What can hang from each mark:
q_44: q_546 q_829
q_562: q_546 q_767
q_829: q_44 q_341
q_767: q_341
q_341: q_546 q_767 q_829
q_546: q_44 q_341 q_527 q_562
q_527: q_546

Each row was made from one small tree. The marks that hang from a mark follow it in brackets, in the order of their numbers. Every link used is in the known rows. Write each row's tree.
Known rows:
q_44[q_546[q_341[q_767] q_527] q_829]: [-1.929 -0.819  0.758 -0.372  0.453 -0.273  2.547 -0.548 -0.015  0.163
 -1.244 -3.757 -0.197 -0.875  0.083 -1.037 -1.255 -0.496  4.442 -0.331
 -0.588 -1.120 -2.944  0.307  0.547]
q_767[q_341[q_546[q_44 q_527] q_829]]: [ 0.025  0.408  0.998 -0.577 -0.189  0.320  0.941  0.479  0.224  0.479
 -0.686  1.268  1.144 -0.078  1.921 -0.366  0.572  1.303 -1.656 -0.274
 -3.129 -0.904  0.921 -0.420 -0.942]
q_527[q_546[q_44[q_829] q_562]]: [ 0.978  0.134 -0.078  0.133  0.335  0.452 -1.551  0.890 -0.681 -0.341
  1.212 -1.650 -3.136 -0.037 -0.833 -0.231 -0.004 -0.425 -2.593  0.044
  1.964  1.026 -0.050  1.262 -0.409]
q_767[q_341[q_546[q_527 q_562]]]: [ 0.051 -0.839  0.398  0.301  0.299  0.849  0.985  1.350  0.515  0.258
 -0.526 -0.653  0.710 -0.409  1.656 -1.158 -0.003  0.134 -0.568  0.353
 -2.572  0.339  0.446 -0.385 -0.394]
q_562[q_546 q_767[q_341]]: [ 0.275 -0.399  0.041  1.274 -0.877  0.238  1.269 -0.966  1.510  0.291
 -0.753 -0.389  0.339 -0.134 -0.543 -1.167 -0.779  0.802  1.647  1.487
 -1.033  0.267 -0.067 -0.439 -0.727]
q_341[q_767 q_829[q_44[q_546]]]: [-0.146  1.282 -0.097  0.117  0.398 -1.077 -0.101 -1.423  0.247 -0.470
  0.532  1.450  4.003  0.477  0.961  1.559  0.489  0.949  0.390 -1.273
 -0.403 -1.250 -1.203  1.307  0.895]
q_527[q_546]: [ 1.763 -0.555  0.151  0.527 -0.188 -0.324 -2.256  0.074  0.521 -0.659
  0.733  1.366 -3.084  0.085 -0.613  0.347  0.063 -1.011  1.441 -0.113
  1.143  0.107 -2.751  2.085 -1.063]
q_527[q_546[q_562]]: [ 1.745 -0.490 -0.047  1.009  0.315  0.285 -1.421  0.340  0.049 -0.803
  1.385  0.323 -1.981  0.060 -0.697  0.327  0.195 -0.292 -0.788 -0.004
  1.475  1.078 -1.528  1.827 -0.535]
q_767[q_341]: [-1.033 -0.661  0.771  0.413  0.222 -0.248 -1.977  0.295  1.250  0.774
 -0.234 -1.356 -0.270 -0.213  0.823 -0.971 -0.356 -1.671  2.226  0.562
 -2.070 -1.169 -1.060 -0.151 -0.992]
q_546[q_44 q_341 q_562[q_767]]: [ 0.153  0.752  0.098  0.696  0.027  1.148  2.599  0.377 -1.176 -0.024
  0.702 -1.768 -0.941  0.351 -1.685  0.593 -0.728  1.577 -3.617  0.832
  2.090  0.466  0.305 -2.026  0.410]
q_562[q_767]: [-0.363 -1.075 -0.418  0.624 -0.052 -0.381  1.495 -0.042  0.901  0.120
 -0.348 -1.295 -1.487  0.836 -1.847  0.073 -0.391 -0.933  1.519  0.906
  0.908 -0.480 -1.208  0.155 -0.060]
q_527[q_546[q_44 q_562[q_767]]]: [ 1.901  0.436 -0.337  0.805  0.305  0.933  0.764  0.596 -0.560 -1.072
  1.089 -0.498 -3.146  0.508 -1.464  0.471 -0.024  1.155 -4.276  0.437
  2.461  0.965 -1.069  0.860 -0.311]
q_829[q_341[q_546[q_44 q_562]]]: [ 0.930 -0.056  0.084  0.029  0.702  0.161 -6.360  1.086 -0.177  0.333
  1.252  0.452  0.203 -0.174  0.329  0.599  1.157 -1.329 -3.231  0.409
  0.464  1.147  2.837 -1.547  0.129]
q_546[q_341]: [-0.094 -0.460  0.708  0.370 -0.582 -0.425 -1.158 -0.370  0.187  0.578
  0.258  0.641 -0.831 -0.192 -0.616  0.509 -0.627 -1.158  3.486  0.174
  0.533 -0.605 -1.730 -0.509 -0.519]
q_829[q_44[q_546] q_341]: [-0.856  1.668  0.684  1.182 -0.261 -1.202 -6.813 -1.398  0.698  0.307
 -0.286 -1.854 -0.073 -1.086  1.242  0.707 -0.184 -2.487  2.206 -0.286
 -0.070 -0.538  0.493 -0.586  0.737]
q_44[q_829[q_341[q_546[q_527] q_767]]]: [-1.312 -1.718 -0.530 -1.555  1.437 -0.575 -3.207 -0.118  0.656  0.634
 -0.101 -0.125  1.476 -0.317 -0.203 -1.031  0.687 -1.720  2.146 -0.028
 -0.224 -0.083  0.880  0.295  0.321]
q_546[q_44 q_341 q_527 q_562]: [-0.605  0.603  0.208  0.034 -0.412  1.277  4.529  0.554 -1.593 -0.567
 -0.147 -1.309 -2.259 -0.023 -0.317 -0.309 -0.759  1.303 -1.950 -0.036
  0.392  0.109 -0.428 -1.098 -0.205]
q_546[q_44 q_341[q_767 q_829] q_527]: [-0.631  0.709  0.150 -1.435  0.273  0.415  4.984 -1.082 -1.151 -0.786
 -0.134  3.002  0.855  0.591 -0.112  0.559  0.057  2.918 -0.910 -0.954
 -0.263 -1.806 -2.141 -0.154 -0.480]
q_562[q_546[q_44] q_767]: [ 1.145  0.295 -0.568  0.969 -1.519  0.182  1.393  0.015  0.268 -0.207
 -0.283 -0.101 -2.096  0.671 -1.471 -0.094 -0.592  0.511 -0.771  1.318
  0.964  0.830  0.697 -0.438 -0.573]
q_341[q_546 q_767]: [ 2.068 -1.504 -0.875 -0.619  0.512 -0.138 -1.183  1.947  0.383 -0.386
  0.922  3.724  2.109  0.913  0.337  0.959  0.798 -0.226 -0.876 -0.082
  0.101  0.575 -1.037  0.723  0.243]
q_829[q_44 q_341]: [-1.150  1.130 -0.090  0.335 -0.202 -1.222 -6.500 -1.517  0.790  0.443
  0.139  0.501  0.167 -0.594  0.501  0.415  0.198 -2.545  2.357 -0.228
  0.465 -0.419  1.330 -0.369  0.320]
q_527[q_546[q_44 q_562]]: [ 2.001  0.428  0.001  0.668  0.107  0.652 -1.435  1.082 -0.709 -0.912
  1.446  0.017 -3.331  0.275 -0.557  0.496  0.167  0.169 -3.627  0.021
  1.858  1.039 -0.844  1.135 -0.671]
q_341[q_829[q_44]]: [-0.701  1.381  0.119  0.372 -0.782 -1.428 -1.217 -1.588  0.330  0.484
  0.183  1.340  1.491  0.354  0.480  1.093  0.454 -0.673  1.993 -0.927
 -0.334 -0.888  1.051  0.990  0.042]

Write each row's tree:
[ 0.682  1.197 -0.370  0.212 -0.796 -0.035  2.776 -0.209 -0.569 -0.030
 -0.226  2.107  2.695  0.099  1.472  0.881  0.890  1.621 -1.519 -1.131
 -0.960  0.964  2.827  0.749  0.810] : q_341[q_546[q_527 q_562] q_829[q_44]]
[ 2.338 -0.572 -0.848 -0.954  0.312  0.255 -1.316  2.636 -0.350 -0.564
  1.017  3.492  0.732  1.130  0.475  1.165  0.790  0.241 -3.741 -0.075
  0.508  0.503 -0.328  0.095  0.111] : q_341[q_546[q_44] q_767]
[-1.629 -0.222 -0.180 -1.832  0.265  0.460  4.285 -0.076 -1.019 -0.263
 -0.770 -0.039 -1.194  0.066 -0.557 -0.955 -0.830  0.876  0.836 -0.336
  0.340 -1.270 -1.931 -0.271 -0.179] : q_546[q_44[q_829] q_341[q_767] q_527]
[-0.872  0.020 -0.213 -0.271 -1.165 -0.137 -0.640 -0.459  0.096  0.195
 -0.840 -0.630 -2.346 -0.446 -0.065 -1.602 -0.271 -0.965  1.843  0.413
 -0.643  0.471  1.736 -0.003 -0.979] : q_562[q_546[q_44[q_829[q_341]] q_527]]
[-2.120 -0.300 -0.835 -0.394  0.298  1.007  6.203  0.750 -0.860 -0.097
 -1.001 -5.056 -2.708  0.566 -1.561 -1.634 -0.650  0.425 -2.494  0.576
  0.720  0.285  1.379 -0.254  0.436] : q_546[q_44[q_829] q_527 q_562[q_767]]
[ 0.594  0.189 -0.169 -0.292 -0.970  0.018 -0.650 -0.226 -0.345  0.271
  0.454  1.411  0.199 -0.217 -0.492 -0.367 -0.623  0.448  1.001  0.417
  0.799  0.485  0.232 -0.504 -0.456] : q_562[q_546[q_44[q_829] q_341[q_767]]]
[ 0.014 -0.233  0.311 -0.515  0.747 -0.475  0.547 -1.588  0.035  0.023
  1.063  3.518  3.518  0.360 -0.509  1.236  0.366  1.426  1.894 -0.622
  0.279 -1.343 -2.098  0.125 -0.091] : q_546[q_341[q_767 q_829]]
[ 0.904 -0.386 -0.031 -0.618 -0.799 -0.276 -2.729  2.531 -0.308  0.915
  0.161 -0.327 -1.790  0.288  0.223  0.155  0.267 -1.947 -1.216  0.301
  0.329  0.869  2.027 -0.268 -0.161] : q_341[q_546[q_44[q_829]]]
[ 1.040  0.457  0.191 -0.735 -0.756 -0.089  1.850  0.785 -0.662  0.027
 -0.347  2.652  0.015  0.658  0.957  0.812  1.094  1.176 -2.068 -0.785
 -1.283 -0.126  1.542  0.323 -0.585] : q_341[q_546[q_44 q_527] q_829]
[ 0.538  1.093 -0.568  0.650  0.134 -0.218 -4.583 -0.627  0.306  0.317
  0.323  0.777  1.903 -0.543  0.440  0.843  0.569 -0.682 -1.579  0.176
  1.037  1.334  3.233 -1.205  1.338] : q_829[q_44 q_341[q_546[q_562[q_767]]]]
[ 0.230  0.443 -0.077  0.478 -1.378  0.248  1.910 -0.889 -0.068  0.624
 -0.590 -0.528 -1.248 -0.205 -1.884 -0.526 -1.173  1.064  0.767  1.249
  1.505  0.694  0.920 -1.216 -0.242] : q_562[q_546[q_44[q_829] q_341] q_767]
[-0.756  0.564 -0.120  0.210 -0.119  1.560  7.201  0.052 -1.397 -0.737
 -0.650 -1.710 -2.079  0.266 -1.383 -0.331 -1.009  2.517 -2.778  0.448
  1.065  0.059 -0.582 -1.507  0.247] : q_546[q_44 q_341 q_527 q_562[q_767]]
[-0.972 -0.642 -0.161  0.606  0.220  1.172  7.193 -0.843 -0.478 -0.507
 -0.793 -1.540 -0.465 -0.041 -1.548 -0.582 -0.971  1.962  0.753  0.451
  0.683  0.104 -1.398 -0.708  0.421] : q_546[q_341 q_527 q_562[q_767]]
[-1.030 -1.306 -0.016 -0.463  1.101 -0.569 -5.707  0.272  0.509  1.366
  0.555 -2.195  0.912 -0.665 -0.302 -0.776  0.658 -2.773  1.413  0.406
  0.288  0.935  2.977 -0.488  0.444] : q_44[q_829[q_341[q_546[q_562]]]]
[-0.490  1.424  0.790  0.288 -0.875 -0.931 -0.539 -2.034 -0.054  0.711
  0.214  2.020  1.680 -0.342  0.136  1.269 -0.208  0.334  3.085 -0.756
  0.280 -0.982 -0.243 -0.161  0.016] : q_546[q_341[q_829[q_44]]]
[-0.644  1.252  0.026  0.435  0.806 -0.967 -5.770 -1.399  0.670 -0.345
  0.262 -0.152  2.047 -0.620  1.174  0.841  0.089 -1.309  1.006 -0.543
  0.200 -0.772 -0.730 -0.221  1.132] : q_829[q_44[q_546] q_341[q_767]]
[ 0.898  0.335 -0.272 -0.175 -1.386  0.640  3.247 -0.317 -0.540 -0.875
 -0.342  3.075 -0.808  0.058 -0.021 -0.365 -0.696  1.851  0.642  0.079
 -0.068  0.129 -1.367 -0.153 -0.868] : q_562[q_546[q_44 q_341[q_767] q_527]]
[-0.845  0.702 -0.745 -0.293  0.823 -0.963 -5.409 -1.560  0.754 -0.241
  0.618  2.183  2.289 -0.137  0.433  0.610  0.488 -1.362  1.147 -0.478
  0.773 -0.660  0.131  0.001  0.750] : q_829[q_44 q_341[q_767]]
[ 0.942  0.661 -0.973 -1.109 -0.075 -0.374  3.149 -0.517 -0.109 -0.688
 -0.258  5.556  4.419  0.696  1.518  1.181  1.128  2.430 -0.851 -1.525
 -0.994 -0.207  0.242  1.535  0.746] : q_341[q_546[q_527] q_767 q_829[q_44]]
[-1.029 -1.281  0.143 -0.695  0.700 -1.019 -6.229  0.076  0.791  1.546
  0.190 -1.243  0.339 -0.658 -0.270 -0.734  0.571 -3.240  2.751  0.372
  0.121  0.336  2.269 -0.311  0.100] : q_44[q_829[q_341[q_546]]]
[ 0.257  1.094  0.855  0.204 -0.457 -0.440 -2.099 -0.403  0.814  0.971
 -0.249  1.781  3.122 -0.467  2.214  0.269  0.475  0.480  0.167 -0.426
 -2.474 -0.488  1.633 -0.218 -0.178] : q_767[q_341[q_546 q_829[q_44]]]
[ 1.351 -0.406  0.023  1.125  0.835  0.846  0.618 -0.231  0.502 -0.682
  0.726 -0.552 -1.152 -0.092 -0.945 -0.257 -0.139  1.134 -1.632  0.546
  1.037  0.666 -1.783  1.113 -0.348] : q_527[q_546[q_562[q_767[q_341]]]]
[-1.842 -0.937  0.630 -0.211  1.663 -1.035 -5.407 -0.607  0.830  0.668
  0.130 -4.354  1.076 -0.853  0.031 -0.625 -0.038 -2.649  2.771  0.059
 -0.189 -0.799 -0.698 -0.117  0.709] : q_44[q_546 q_829[q_341[q_767]]]
[-0.516  0.252  1.046  1.791  0.703  0.186  1.020 -0.345  0.454  0.158
  0.016 -5.010  1.301 -0.231  0.241  0.164 -0.347  0.593 -0.946  0.412
 -1.175 -0.296 -0.527 -0.582  0.588] : q_44[q_546[q_562[q_767[q_341[q_829]]]]]
[-0.656 -0.447  0.235  1.574  0.103  0.503  4.520  0.340  0.053 -0.732
 -1.017 -5.258 -1.679 -0.026 -0.298 -0.404 -0.863  0.037  0.301  0.353
 -0.608  0.077 -1.772  0.188  0.631] : q_44[q_546[q_527 q_562[q_767]]]
[-0.073 -0.313  0.747 -0.397 -0.194  0.143 -2.810  1.740  0.482  1.236
 -0.329 -1.064 -0.303 -0.380  1.337 -0.924 -0.101 -1.151 -0.911  0.558
 -1.892 -0.138  1.292 -0.886 -0.650] : q_767[q_341[q_546[q_44[q_829]]]]
[-0.506 -0.041 -0.384 -0.098 -1.796 -0.064  1.700  0.234 -0.059  0.055
 -1.009 -0.862 -3.047 -0.076 -0.121 -1.581 -0.644 -0.768  1.972  0.414
 -0.578  0.543  1.177  0.571 -1.052] : q_562[q_546[q_44[q_829] q_527]]
[-1.123 -1.102 -0.942  0.697  0.333  0.808  6.398  0.069  0.022 -0.742
 -0.794 -2.758 -1.291  0.670 -1.384 -0.955 -0.427  0.623 -0.047  0.530
  0.136  0.258 -0.586  0.426  0.325] : q_546[q_527 q_562[q_767]]
[ 1.312  1.236  0.080  0.148 -1.119 -1.037 -1.686 -0.198  0.082  0.624
  0.222  3.466  2.524  0.184  1.350  1.731  0.980  0.148  0.095 -0.920
 -0.534  0.396  2.393  0.675  0.390] : q_341[q_546 q_829[q_44]]
[ 0.246  0.563 -0.963 -0.761  0.437 -0.369 -3.010 -0.715  0.438 -0.528
 -0.239  3.892  2.457 -0.314  1.295  0.511  0.741 -0.130  0.066 -0.710
 -0.062  0.123  0.595  0.025  0.925] : q_829[q_44 q_341[q_546[q_527] q_767]]
[ 2.422 -0.532 -1.080 -0.541  0.850  0.889 -0.472  2.948 -0.857 -0.747
  1.638  2.214  1.799  1.083  0.319  1.114  0.924  0.911 -5.835 -0.006
  0.838  1.453  0.747 -0.206  0.653] : q_341[q_546[q_44 q_562] q_767]
[ 1.722  0.367  0.395  0.859  0.694  0.608  1.736 -1.831 -0.331 -0.600
  1.226  1.701  0.621 -0.175 -1.583  1.055  0.117  2.843 -1.124 -0.120
  1.974  0.507 -1.653  0.839 -0.085] : q_527[q_546[q_341[q_829] q_562[q_767]]]
[ 0.491 -1.389 -0.574 -1.010  1.414 -0.105 -2.953  0.074  0.595 -0.508
  0.298  3.269  1.967  0.071  0.435  0.145  1.177 -0.419  0.129 -0.174
 -0.479 -0.028 -0.356 -0.090  0.111] : q_829[q_341[q_546[q_527] q_767]]
[-1.125 -0.289  0.678  1.568  0.387  0.763  4.349  0.211  0.354 -0.503
 -1.269 -5.570 -1.012 -0.380  0.357 -0.996 -1.017  0.466 -0.051  0.485
 -1.622 -0.302 -1.829 -0.266  0.428] : q_44[q_546[q_527 q_562[q_767[q_341]]]]
[-0.697  0.473  0.521 -0.507 -1.094  0.474  3.419  0.185 -0.982 -0.307
 -0.974  0.348 -3.536  0.045 -0.213 -0.197 -0.906  0.411  0.905 -0.163
 -0.048 -1.130 -1.812 -0.779 -0.862] : q_546[q_44 q_341 q_527]
[-2.299 -0.483 -0.463 -1.737  0.739 -0.074  0.147  0.017 -0.278 -0.067
 -0.681 -1.568 -1.921  0.172 -0.317 -1.416  0.059 -1.124  0.256 -0.107
 -0.249 -1.112  0.122  0.042 -0.318] : q_546[q_44[q_829[q_341[q_767]]] q_527]
[-2.790 -0.686  0.684  0.415  1.179 -0.197 -1.522 -0.614  0.184  0.509
 -0.768 -6.901 -0.492 -1.255  0.228 -1.615 -0.330 -2.120  2.360  0.041
 -0.874 -0.020  0.731 -0.269  0.781] : q_44[q_546[q_527 q_562] q_829[q_341]]
[ 0.305  0.507  0.461  0.257 -1.791 -0.156 -1.353 -0.287 -0.314  0.770
  0.040 -0.063 -1.544 -0.583 -0.499 -0.498 -0.849 -0.483  1.974  0.611
  0.620  0.725  1.270 -0.725 -0.840] : q_562[q_546[q_44[q_829] q_341]]
[-2.104 -0.496  1.287  0.205 -0.391 -0.455  1.777 -0.579  0.034  0.748
 -1.689 -5.114 -1.944 -1.222  0.105 -1.226 -1.481 -1.405  5.444 -0.157
 -0.801 -0.977 -2.045  0.021  0.186] : q_44[q_546[q_341 q_527] q_829]
[ 1.272 -0.880 -0.840 -1.485  0.526  0.016 -1.448  2.483 -0.364  0.025
  0.751  1.879  0.960  0.838  0.195  0.421  0.597 -0.435 -2.818 -0.015
  0.631  0.556  0.523  0.193  0.351] : q_341[q_546[q_44[q_829]] q_767]
[ 1.401  0.006 -0.637 -1.602  0.548  0.213  3.198  0.809 -0.734 -0.833
  0.348  4.745  2.737  1.206  0.873  1.096  1.449  2.664 -3.625 -1.081
 -1.046 -0.423 -0.026  0.796 -0.045] : q_341[q_546[q_44 q_527] q_767 q_829]
[ 0.761 -0.385  0.182 -0.425 -0.547 -0.468  1.896  0.040  0.093  0.138
 -0.426  2.910  1.303  0.451  0.799  0.664  1.121  0.685  0.812 -0.796
 -1.651 -0.101  0.906  0.947 -0.425] : q_341[q_546[q_527] q_829]
